Known rows, with every step that occurs
sumiz > lopa > sebif: [  7 -13   7  22   7   0 -19   7   4 -22   9  18  22  17  -1   0   7  -9
  -7 -16 -11 -10  -8  -5   1   5  34  -4  -1  -5]
sumiz > lopa > tumad > mevamuv > motuf: [ -3 -15   5  23  -7   6 -14  10  -1 -30  15  20  36  17 -12  -7  29 -17
 -12  -6 -24  11   2 -12 -13   0  23   6 -16  -5]
bofof > lopa > tumad > mevamuv > motuf: [-12 -13  10  17  -1  -2  -4  14  -3   1   8  19  35   7  -8  -8  18  18
  -9   6 -24  29  -5 -15 -28  -8  20 -16   2  -3]
tanon > lopa > sebif: [ -1  -2   7  17  13  -5 -15  13   6 -10   7  24  27   9   2  -2   9  30
  -5  -1 -17   8 -12   1 -30   5  11  -5  18  -8]
mumata > bofof > lopa > sebif: [ 12  -7  25  20   4  -2 -19  18  24  14  -8  20  16  10  -1   5   7  24
  -2  -2  -3   6  -2   1 -11  -6  35 -32  14 -12]
mumata > sebif > lopa: [ 15 -17   8  31   9  18  -7  22  44 -20  -8   6  27  -7  18  -4  -1   2
   3   5 -17 -11  -6 -10 -17 -15  31   4  17 -14]
tanon > lopa > tumad > mevamuv > doku: [-13 -12   9  31  -1  19 -15  20   3  -4  -3  25  44  -2  -7 -13  30  23
 -13   3 -36   4  -8   0 -35  -2  -6   2   4   0]
beda > dudo: [  7 -10   5  26   5  12  -6   0   2  -6   4   6  15  -8  -3  20   6  11
  -9  -3  -6  -3   9  10  -7  -8  18   4  29  23]
bofof > lopa: [ -6 -14  10  19  11 -14   2  12  -2  12  -4  22  18 -11   0  -5  -4  -4
 -11   4 -14   3 -11  -1  -9  -6  22 -29  16  -4]
zosi > motuf: [  2   2   7   6  12  -9  -2  -1  -7 -22  15  30   3  10   2   2   8   6
   2  -8 -13  -2   7   5  20  -1  24   3   7 -10]
lopa > bofof: [ 11  -1  23   8  14 -13 -26   8 -10  -9 -15  12  17   8   6  -8  13  19
   3  -7 -18 -13  13  12  10   2  25  -9   7  -1]
tumad > mevamuv: [-10 -12  10  27   3  17  -7   9  -8 -15  18   1  10  -6  -3 -18  -5  -3
   0   1 -10   0   8  -7 -20  -7  15   1  19   4]
tanon > lopa > sebif > mumata > sumiz > femi: [ -2   0  13  30   5  13 -23  23  48  -7  -6  14  38   8  23  12  28  -9
  11 -10  -1   7   4   7 -73   5   1  12   3 -29]
bofof > lopa > sebif > mumata > sumiz: [  4  -6  21  28   4  -9 -14  21  42  18 -13   2  29   5  22  16   5  19
   9 -13  -1  10  -6  -8 -55  -1  23 -18  13 -14]
dudo > sumiz: [  5  -5  22   8  15   9  -1  -1  -6   5   5  23   2 -17  -3   1   8  -6
  13   0   5  -7 -33  12   0 -12  22   6   4 -18]
bofof > mumata > sumiz > lopa > sebif: [ 14  -3  12  22   2 -16  -3  20  25   3  -3  11  23   7  11  14  -5 -12
   3 -20  -4  -8   2 -14  -7  -6   8 -25  -2 -10]
beda > dudo > sumiz > lopa > bofof > mumata > tumad: [ 34  -4  22  33   7 -15   7   0  15  14  -5  14  32  -5  -3  41  45 -29
 -12 -26 -29 -19 -27   4   9  -9  27  -5   5   4]
bofof > mumata > sumiz: [  8   1  14  14   5 -10   2  21  17  13 -12   6   6 -12  14   8 -14  -2
   9  -9   4  -3   9  -5  -7 -11  -7 -26  10  -7]
beda > dudo > sumiz: [ 13  -9  15  22  10  17   4  -6   1   8   9  15  13 -18  -7  25  16   1
   4  -2   1  -7 -22  15  -7 -17  26  15  20  11]
dudo > sumiz > lopa: [  6 -13  17  17  13   4   1   0  -1  -5   8  34  15 -12  -8   5  17 -42
   3  -7  -6 -18 -37   8   6  -8  31   6 -10 -19]
sumiz > lopa > bofof: [ 12 -10  16  18  11 -17 -22   9  -3 -19 -11  21  29  11   2  -3  20 -22
  -8 -13 -30 -25   6   7  18   6  33  -8  -7  -3]
dudo > sumiz > lopa > bofof > mumata: [ 18  -4  25  19  14 -21   0  -1  -9   7 -10  31  27  -7  -2   2  28 -30
  -1 -18 -23 -25 -31   3  17  -4  33 -20  -9 -13]
lopa > sebif > mumata: [ 10  -1  16  27   0   8 -27   5  17 -10  -8   0  14  10  16   4   8  25
   7 -23   2   3  -6  -4 -43  12  22   0  18  -5]
doku > mevamuv: [ -8  -2  19  25   5 -28 -11  10  -1 -10  32  19 -11   0  -7 -17 -15  -1
   8  11   0 -11  -5   1   4  -9  15  -8   9   5]
tumad > lopa > bofof: [ -3  -1  16  22  19   2 -27  10  -3 -15   2  -1  19  10   8 -20  19  20
  -6   5 -19  -7 -10   3 -25  -4  27 -15  13  -3]
tumad > lopa > sebif > mumata > sumiz: [ -4   1  17  34   8  21 -29  19  45  -9   6 -18  18  13  25   3   9  25
  10  -8   9   7 -17  -8 -79  -2  19  -2  15 -17]
tumad > lopa: [-13  -7   6  25  15  16 -14   9   1 -15  14   1   6  -2   5 -17   3   4
  -8   9  -5   0 -21  -2 -34  -8  20 -12  20  -5]
tanon > lorap: [ 11 -12  18  24  14   9  -7   1  -3 -18  -9   7  18 -11   0   1 -11  11
   0  -2 -10  -4   4  17 -19 -14 -16  -9  20  -1]
sebif > lopa > tumad > mevamuv > motuf: [ -6 -17   4  25  -5  20  -9  13  17 -29   0   6  36  15   9 -23  29  25
  -3   3 -24  17   0 -19 -34  -2  24  21  -2  -2]
sumiz > lopa: [  4 -14   4  22   5  -2 -10   8   1 -20   2  24  17  -2  -3  -4   5 -39
 -12  -8 -17 -16  -5   4   8   1  24  -4  -2  -5]
sebif > mumata > sumiz > lopa > tumad: [  8  -3  17  30   2   8 -22  24  59  -8 -23  -4  29   4  22  23  26 -19
   7 -21   0  -8   1   5 -37   3  10  15 -11 -17]
mumata > sumiz > lopa > tumad > mevamuv: [ -3 -13  14  23   5  14 -13  29  37 -14   7  -3  29  11   4   9  16  -9
   6  -5  -3  -4   9  -8 -13 -12  13  17 -16 -11]
tumad > lopa > sebif > mumata: [ -5  -2  12  39   8  20 -29   7  22 -14   5 -12  16  13  17 -10  15  26
  -1 -11  -1   6 -28 -10 -72   5  26  -8  23 -10]

Rows
[  4  -9  18  44  -3  -3 -10  19  33   9   4  -7  28   5  15  10  19   4
  -7 -23 -19  13 -17 -20 -60   3  25 -15  23 -12]	bofof > lopa > sebif > mumata > tumad > mevamuv
[ 17  -5  15  32 -10 -16  -3  15  15 -15 -14  10  38  11  21 -18  35   0
  -5 -15 -47  -1   7 -21 -25   4  19 -11   4  -4]	sebif > lopa > bofof > mumata > tumad > mevamuv > motuf
[ 19  -9   6  33   7   0   3  23  40  -6 -23   0  34  -5  16   1  10  22
 -10  -7 -22   0 -15 -25  -8 -16  19 -20  17  -9]	bofof > mumata > sebif > lopa > tumad
[ 20   2  19  28  -1   6 -27  13  37  -9  -6  -7  11  14  20  17  22  13
   3 -30  -4   4 -11  -7 -42  12  18   7  16 -17]	lopa > sebif > mumata > tumad
[ 11 -12   6  44   1   9   7  23  37  -9  -9 -11  38  -5  13  -7   9  20
  -7  -4 -26   2 -10 -34 -25 -18  16 -17  19  -3]	bofof > mumata > sebif > lopa > tumad > mevamuv
[ 13 -10  13  48  -7  10 -20  13  35 -21  10  -6  28  14  11  10  28 -30
  -7 -35 -20  -6 -12 -16 -44  12  25   9   5 -13]	sumiz > lopa > sebif > mumata > tumad > mevamuv
[ -3 -12  19  11  11  26  -4  -2  -5  -2  11  29  10 -14   1  -5  21 -41
  16   4   9  -6 -22  13  -3 -14  25  18  -6 -30]	dudo > sumiz > femi
[  1  -2  11  25  13  15 -14  19  26 -14  16  -5   1   2  11   1  19 -10
  -9  -3 -12   2 -26  -6 -29  -7  14  -3  15 -20]	mumata > tumad > lopa
[ 21   7  14  26  15 -28  -6  22  16   5 -20  24  41  -7   6   3  19  12
  -9  -4 -39  -8  -4  -1 -17  -6   3 -39  20 -10]	tanon > lopa > bofof > mumata > sebif
[ 11   2  22  24   2   9 -28  18  43  -2 -10  -7  17  12  26  16   5  25
  21 -22  13   3   7   0 -52   3  14   8   9 -14]	lopa > sebif > mumata > sumiz
[ 27  -5  15  31   8 -24 -10  16  12  -6 -15  19  38   2   3   5  14 -25
 -11 -18 -38 -27   0  -5  16  -7  27 -35   2  -7]	sumiz > lopa > bofof > mumata > sebif
[ 10   1  22  20  16  -1 -26  20  22 -12   5  -7  12  13  14  -2  32   4
  -7  -6 -23  -5 -17  -1 -21  -2  22  -6   9 -20]	mumata > tumad > lopa > bofof
[  4 -16  13  23   5  31   1  -8   2   2  12  19  21 -14  -5  23  28 -28
   5   2   3  -5 -13  18  -9 -18  28  23  10  -1]	beda > dudo > sumiz > femi
[ -8  -5   8  24  14  15 -25  10   3 -19  22  -4  11  15   6 -15   6  34
  -4   1  -2   8 -24 -10 -42  -4  29 -10  19  -8]	tumad > lopa > sebif
[ 14   6  23  39   7   2 -30  16  42  -9 -15 -16  18   5  26   4  42  -8
  -6 -22 -22  -6 -17   2 -55   8  16  -4  16 -18]	sebif > mumata > tumad > lopa > bofof
[ 21 -10   4  37   3  -4   7  20  32  -6 -18   8  27 -14  17  -3  -5  -2
  -6  -7 -22 -10 -11 -22 -14 -15  18 -28  24  -8]	bofof > mumata > sebif > lopa
[ 22   7  22  18  -7 -24 -11  13  -7  -1  -3  12  21  10   4  -4  28   0
  -3 -22 -35   5  15 -12  -8   3   8 -25   4  -5]	lopa > bofof > mumata > tumad > mevamuv > motuf
[ 25   0  17  25   6 -33  -9  14  10  -3 -17  17  27   8   7   7  30 -36
 -17 -29 -39 -24  -3  -5  21   7  20 -27  -4  -8]	sumiz > lopa > bofof > mumata > tumad
[ 12 -16  11  31   9  11   5  -7   5   1   9  23  25 -14 -12  29  22 -29
  -5  -8 -11 -16 -27  12  -1 -14  35  13   7   9]	beda > dudo > sumiz > lopa
[ -2 -13  11  16   9 -13  -9  12   0   8   2  18  23   8   2  -1  -3  28
  -7  -2 -12  11 -13  -9 -18  -3  32 -27  17  -5]	bofof > lopa > sebif
[  8  -4  17  35   0   5 -17  20  51  -6 -18   4  23  -6  23  16  12 -43
   9 -21  -1 -16   4   8 -39   1  10   7  -3 -15]	sebif > mumata > sumiz > lopa
[ 21   0  10  27   5  -7   3  17  15   5  -8  10  14 -16   5   5 -13  -2
  -5  -8 -11  -5  -6 -15  -1 -17   9 -39  25  -6]	bofof > mumata > sebif
[-16 -16  11  24   9   1  -1  18   4   6   4   2  31   1  -5  -6  13  22
 -14   5 -19  16 -11 -14 -19 -11  20 -16  11   0]	bofof > lopa > tumad > mevamuv
[  4  -5  27  46  -3  14 -17  20  46  10 -26  -3  29  -2   4   5  35  10
  -6 -13  -9  10  -4  -1 -53  -3  20 -18  15  -6]	sebif > mumata > bofof > lopa > tumad > mevamuv
[  8  -6  24  17   8  -1 -16  23  30  14 -23  17  19   4  -4   7  23  25
  -8   2  -6   9  -5   7   0 -11  27 -26   4 -12]	mumata > bofof > lopa > tumad
[ 14  -7  27  15  17  -7 -11   0  -5  -2  -2  31  26  -3  -1   1  32 -28
   7 -12 -19 -25 -29  13  15  -4  40   3 -14 -18]	dudo > sumiz > lopa > bofof
[  3   5  20  25  16 -11 -15  22  15   5  -8  -8  21   6  18  -7  12  18
   1  -1 -13  -7  -4  -4 -32 -12  11 -32   9  -7]	tumad > lopa > bofof > mumata > sumiz
[ 15 -10   4  36  -9   6   5  20  31 -14  -3   6  43   2   8  -9  17  17
  -5  -5 -30  14  -5 -34 -33 -15  15 -16  11  -6]	bofof > mumata > sebif > lopa > tumad > mevamuv > motuf
[ 15 -19  10  47 -12  20  -1  24  31   0 -20   5  47 -10  12 -11  11  20
  -9 -10 -37 -10  -9 -29 -25 -16  12 -17  12   0]	bofof > mumata > sebif > lopa > tumad > mevamuv > doku
[ 18  -5  16  36   0 -22  -7  15   5  -7  -4   7  32   8   3   0  28 -39
 -15 -28 -43 -20   1 -15   6   2  19 -23   0  -2]	sumiz > lopa > bofof > mumata > tumad > mevamuv
[ 20  -5  14  37  -2   1 -22  12  40 -18  -3   5  24  16  14  17  29 -27
  -9 -37 -15  -9 -18  -6 -29  14  27   5   1 -18]	sumiz > lopa > sebif > mumata > tumad
[  5   2  15  42   5  14 -20  16  44 -10  -6 -14   8  -5  23   7  30 -20
  -9 -18  -9  -1 -27  -2 -63   4  10  -1  18 -21]	sebif > mumata > tumad > lopa
[ 15   1  25  30   3  -6 -27  21  49  -6 -29   3  32   4  25  16  26 -28
  12 -25 -12 -23  12  11 -33   6  17   4  -9 -15]	sebif > mumata > sumiz > lopa > bofof
[ 19   4  23  25   2 -20  -9  16   0   4  -8  -4  17   3   9  -2  20   2
  -5 -23 -32  -8   6 -13  -1  -1   8 -24  15  -2]	lopa > bofof > mumata > tumad > mevamuv
[ 15  -8  12  39 -17   6 -23  11  29 -26  15  12  31  20   6   9  34 -34
  -5 -34 -25   5  -5 -17 -52  14  26   7  -4 -16]	sumiz > lopa > sebif > mumata > tumad > mevamuv > motuf
[  1 -12   7  18  10   1 -15  12  11 -22  -5  15  26  11  -2   2  23 -10
 -14 -10 -17  -5  -9  -1  14   0  24   4 -12  -8]	sumiz > lopa > tumad
